What can hang from each mark:
B: F
M: F
K: B F
Q: F
F: D G M Q Y
G: K Y
V: E
D: A F S V
Y: F
A: C D
E: A V
S: K Q
U: A

Every row comes from one small tree of marks. The marks that hang from a mark follow it in brackets, in alphabetical order. Every link used is in the known rows. Which tree was each row made from?
(in the rows, 128 means zero)
Known rows:
A(C D(S(K Q) V(E))): [136 134  96 132 126 157 167 151 161 136 145 119 144  44 123 159 195 116
 156 117 160 169  98 142 140 141 154 132 129 124 103 125 158 157 156 225]
E(A(D(S)) V): [119 144 116 122 124 126 123 116 148 101  99 141 121 129  99 138 169 143
 137 125 146 184  75 147 132 136 104 130 127 144 136 127 180 155 142 174]
V(E(A(C D(F(M))))): [109 135 107 119 130 122 102 112 162 132 118 140 128  56 137 148 180 154
 179 144 188 153 116 145 131 165 153 136 127 116 133 133 180 167 132 203]
U(A): [126 130 120 129 127 138 153 125 137 122 106 130 123 116 140 134 164 113
 122 111 117 129 148 146 143 148 148 146 120 122 134 122 133 156 126 123]
S(K(F(M)) Q): [119 131 111 131 128 152 157 149 130 122 119 107 138  77 155 142 150 145
 141  89  91 153  87 145 110 156 121 145 122 125 114 129 150 184 136 155]
G(K): [123 129 115 127 124 132 120 132 139 117  97 129 124 124 137 144 157 140
 151 101 126 145 135 135 104 145 141 136 119 102 115 126 143 143 136 133]
Y(F(G)): [125 129 116 132 126 139 123 130 137 103 139 123 131 125 135 146 168 147
 153 128 138 147 152 144 161 128 156 143 110 111 114 126 126 144 126 118]
G(K(B F(D M Q Y))): [113 134 106 140 121 142  81  87 151 156 104 137 126  60 167 108 160 174
 174  88 115 233 129 151  87 168 197 145  96  70 100 149 140 180 124 183]
M(F(D G(K) Q)): [122 133 110 135 123 141 105 106 144 146 133 143 138  81 132 147 169 172
 162 129 129 195 119 143 134 135 190 156 112  74 103 138 109 126 152 147]
Y(F(D(V) G M Q)): [128 131 110 146 129 161 101  95 143 124 177 143 142  91 119 123 186 179
 218 141 172 222 120 159 152 133 194 146 100  58 105 135  96 147 144 143]
F(G(K) M): [120 128 113 134 127 137 103 118 145 128 124 131 131  68 138 139 162 170
 160 102 144 183 140 168 108 141 167 140 118  98 118 135 115 151 143 143]
G(K(B) Y(F(D))): [125 129 103 134 130 139 113 128 146 107  84 130 126 117 158 130 165 137
 193  92  93 161 153 135  73 165 209 135  95 107  82 132 164 138 139 170]
A(C): [118 124 117 134 127 129 136 122 149 140 108 124 127 135 137 147 164 132
 132 112 145 125 119 143 150 144 137 136 127 120 123 123 150 163 124 137]
D(F V): [126 138 115 133 129 151 140 139 147 138 133 138 127 107 138 127 180 123
 203 133 153 159 102 112 176 138 100 131 113  97 135 119 156 155 130 152]
Y(F(D(S V) M Q)): [130 134 110 149 117 158 117 101 148 120 178 148 138 108 104 102 192 174
 220 119 179 230 119 154 126 147 163 140  97  61 102 129 112 138 141 180]
B(F): [138 133 111 127 119 146 146 122 142  96 103 138 124 133 125 136 154 135
 142 121 121 128 106 142 131 154 117 137 121 100 135 121 144 162 133 130]
D(A S V): [136 147 112 142 126 168 153 138 149 142 160 146 128  89 117 122 195 147
 177 106 163 174 108 109 163 139  85 131 112 112 132 118 146 153 139 184]
Y(F(G(K) M)): [126 125 110 134 125 141  94 124 142 105 133 131 134  91 130 136 166 171
 182 110 147 179 153 167 110 145 182 145 107  97 101 134 122 138 140 141]
K(B(F(D M Q Y))): [136 136 106 138 119 154 120  77 156 119 108 151 129  77 139  95 164 179
 185 111 145 210 100 171  97 168 192 142 106  60 123 139 122 178 135 159]
Q(F(G M Y)): [115 134 112 141 126 140 125 111 144 129 143 126 132  58 161 103 162 164
 151 108 183 197 150 166 153 139 192 145 123 102 130 130 116 183  87 148]
V(E(A(D))): [113 142 113 110 130 123 117 121 143  92 105 132 121  96 131 157 163 137
 137 144 148 133 135 126 118 146 144 134 126 111 131 128 164 147 129 164]
D(S(Q) V(E)): [132 145 108 131 124 157 149 152 147 121 167 133 136  71 129 135 181 117
 159 114 166 161 100 122 146 146 104 124 120 100 120 119 146 136 135 191]
M(F): [119 136 123 127 126 139 146 138 141 125 109 128 126 133 129 129 156 132
 147 135 127 137 109 129 144 144 117 150 119 113 124 123 154 128 127 136]
G(K(B) Y(F(D M))): [123 127 104 137 131 141 102 119 148 107  91 133 129  94 156 113 164 157
 214  88 107 184 147 158  48 176 221 138  95 100  84 136 156 141 142 178]
E(A(C D(F S V))): [126 137 106 136 123 141 133 124 169 154 130 145 128  83 115 144 206 143
 179 132 158 184  86 128 198 143 105 130 119 126 131 123 189 170 135 213]
K(F(D(S V) M Q)): [119 139 109 151 116 155 114  93 150 159 173 143 132  77 129 111 181 164
 179 106 143 241 103 143 138 152 130 139 101  69 114 134 125 173 130 203]
S(K Q): [128 131 115 127 130 149 180 159 129 102 107 108 139 106 141 153 157 133
 141  98 108 124  93 136 118 137 128 139 129 123 117 121 136 160 146 125]
G(K(B) Y(F)): [127 125 105 130 130 138 118 140 145 106  80 127 125 125 163 124 161 124
 172  89 110 147 141 130 105 168 167 133  96 109  84 128 177 138 124 166]
G(Y): [115 129 114 134 134 132 150 130 140 125 101 122 125 119 151 126 155 126
 136 110 151 143 117 140 134 153 146 129 121 107 120 119 141 149 119 141]
Y(F): [124 128 119 129 123 134 134 136 134  93 120 123 126 161 130 134 162 134
 164 124 137 133 144 133 133 143 140 141 110 109 112 121 147 138 124 121]
Y(F(D(S V) G(K))): [138 136 102 146 119 160 107 124 150 119 162 142 138  75 111 142 196 159
 203 107 129 208 156 146 135 127 183 138  98  93  97 130 120 131 154 180]
G(Y(F(D M))): [117 126 110 140 132 139 128 114 140 104 120 126 133 116 138 113 165 161
 201 117 150 176 136 168  84 166 214 139 107  98 103 127 128 139 135 151]

Write each row's tree:
[137 132 110 130 118 148 122  97 152 109 108 150 125 110 140 108 157 157
 163 106 129 173  89 150 115 170 119 140 107  72 121 132 142 175 132 155] -> K(B(F(M Q)))
[124 147 110 143 132 163 132 102 148 164 157 146 141  50 132 123 186 193
 170 146 181 211 107 136 176 136 196 158 113  82 124 137 102 143 139 153] -> M(F(D(A) G Q Y))
[115 132  99 144 138 158 152 131 136 140 133 107 147  19 171 148 160 162
 146  91  92 187  95 168 114 156 200 141 120 121 106 135 119 188 144 174] -> S(K(F(D G(Y) M)) Q)
[131 140 108 140 120 154 189 158 145 128 130 118 144  52 141 120 183 146
 169  94 162 179  93 145 150 140 132 134 123 120 125 120 134 162 136 178] -> D(F(Y) S(K Q))
[132 145 108 146 120 148 133 118 152 159 188 151 136  58 139 131 203 180
 171 117 192 206 113 114 196 134 104 137 111  95 131 126 118 164 135 184] -> D(A F(G Q) S)
[144 133  99 138 123 158 132  91 154 142 132 157 135 109 121 148 181 175
 162 122 151 153  83 131 144 162 158 144 120  86 124 130 132 181 152 156] -> B(F(D(A(C)) Q))
[141 142 104 138 126 176 130  98 161 122 106 152 128  57 127  94 174 157
 216 116 128 202  97 164 109 164 179 137 104  79 131 135 141 175 142 172] -> K(B(F(D(V) M Y)))
[136 131 105 140 121 155 119  82 152 126 140 146 138  58 129 106 165 183
 147 127 199 211  96 187 168 153 174 142 117  55 133 134  91 173 127 140] -> B(F(G M Q Y))
[143 135 103 128 120 161 159 108 149 106  86 137 134  83 144 110 159 142
 142  94 137 162  95 145 145 152 140 140 109  74 119 131 135 183 129 158] -> S(K(B(F(Q Y))))
[139 147  99 145 124 171 185 155 141 128 168 121 149  16 157 127 188 167
 138  76 161 184 119 129 171 131 156 143 126 136 121 123 125 191 112 189] -> D(A S(K Q(F(G Y))))
[128 137 112 144 122 145 148 127 156 156 142 137 129  98 125 139 190 156
 140  94 165 151 119 127 155 147 111 135 123 135 126 121 154 165 133 184] -> D(A(C) S)
[113 133 116 143 126 139 118  83 143 136 129 135 132  86 132 102 166 186
 180 123 189 220 116 174 105 149 210 142 116  60 123 136  92 158 130 136] -> F(D M Q Y)
[137 133 107 132 116 146 133  92 143 105 121 148 129 129 123 137 160 160
 158 126 128 165  98 144 120 152 158 141 116  65 125 128 114 163 146 131] -> B(F(D Q))
[140 136 108 129 121 150 133 117 153 107 108 138 124  91 148 140 163 138
 138 110  91 141 118 140 149 144 124 138 111 111 131 129 147 176 134 143] -> K(B(F(G)))
[119 138 109 128 123 123 119 117 166 139 104 146 126 111 109 146 187 140
 160 131 170 181  60 143 171 145 102 130 128 155 137 127 204 171 140 203] -> E(A(C D(F S)) V)
[121 143 107 123 133 157  87  98 140  93 161 157 140  87 113 123 177 167
 212 135 194 175 118 132 135 156 158 138 102  49 113 132 137 138 132 175] -> Y(F(D(V(E(A))) M Q))
[129 139 102 142 130 156  99 106 153 167 158 154 140  16 149 112 193 205
 206 117 224 235 109 146 160 151 177 144 110  68 124 138 107 164 140 175] -> D(A F(G(K) M Q Y))
[116 122 106 147 126 128 107  85 169 183 144 133 137  41 145 124 194 184
 182 155 222 247 104 187 182 145 220 145 122  85 121 141 113 179 129 174] -> A(C D(F(G M Q Y)))
[119 154 107 133 130 159 104 102 154 117 178 154 138   4 112 133 190 171
 178 110 179 195 133 152 142 137 145 129 114  88 136 132 121 152 140 211] -> F(D(S V(E(A))) G M)
[126 136 107 150 118 147 145 130 146 130 169 123 141  35 158 104 174 171
 142  89 175 220 120 173 151 145 178 140 125 115 122 127 116 179  95 172] -> D(S(Q(F(G M Y))))
[145 146 101 136 123 168 134  91 154 127 115 157 129  81 140 112 178 177
 181 113 138 186  95 127 127 163 172 142 105  77 127 135 135 181 142 163] -> K(B(F(D(A) Q Y)))
[128 135 116 125 130 151 176 160 136 103  92 110 134  99 159 146 158 126
 148  84  73 123  97 124 107 142 119 137 120 133 111 125 162 169 142 140] -> S(K(B) Q)
[133 146 102 138 128 164 134 131 164 160 171 150 134  55 120 135 201 129
 164 110 205 151 122 109 173 149 103 128 117 112 126 121 161 154 133 226] -> D(A(C) S V(E))
[120 138 103 140 130 160 156 132 135 138 130 105 144  29 160 157 165 157
 133 102  91 183 114 155 145 130 198 146 120 121 116 136 115 188 138 149] -> S(K(F(D G Y)) Q)
[120 145 105 140 132 166 136 117 138 143 149 124 138  22 146 149 176 185
 170  98 103 182 135 138 112 136 167 152 114 125 125 139 120 196 154 176] -> S(K(F(D(A) G M)))
[136 135 110 139 122 149 160 147 152 129 144 123 130 101 119 140 189 134
 170 131 125 205  83 141 136 139 136 132 122 120 114 122 148 146 150 173] -> A(D(S(Q) V))
[141 137  99 146 126 176 115  74 156 138 158 157 142  36 117 106 181 187
 195 137 189 241  84 184 165 146 202 141 110  40 131 137  83 172 144 155] -> B(F(D(V) G M Q Y))
[112 133 117 121 135 132 114 113 147 121  85 142 128 150 115 150 155 130
 122 111 161 121  56 140 173 145  92 130 132 142 139 126 192 171 126 140] -> E(A(C) V)
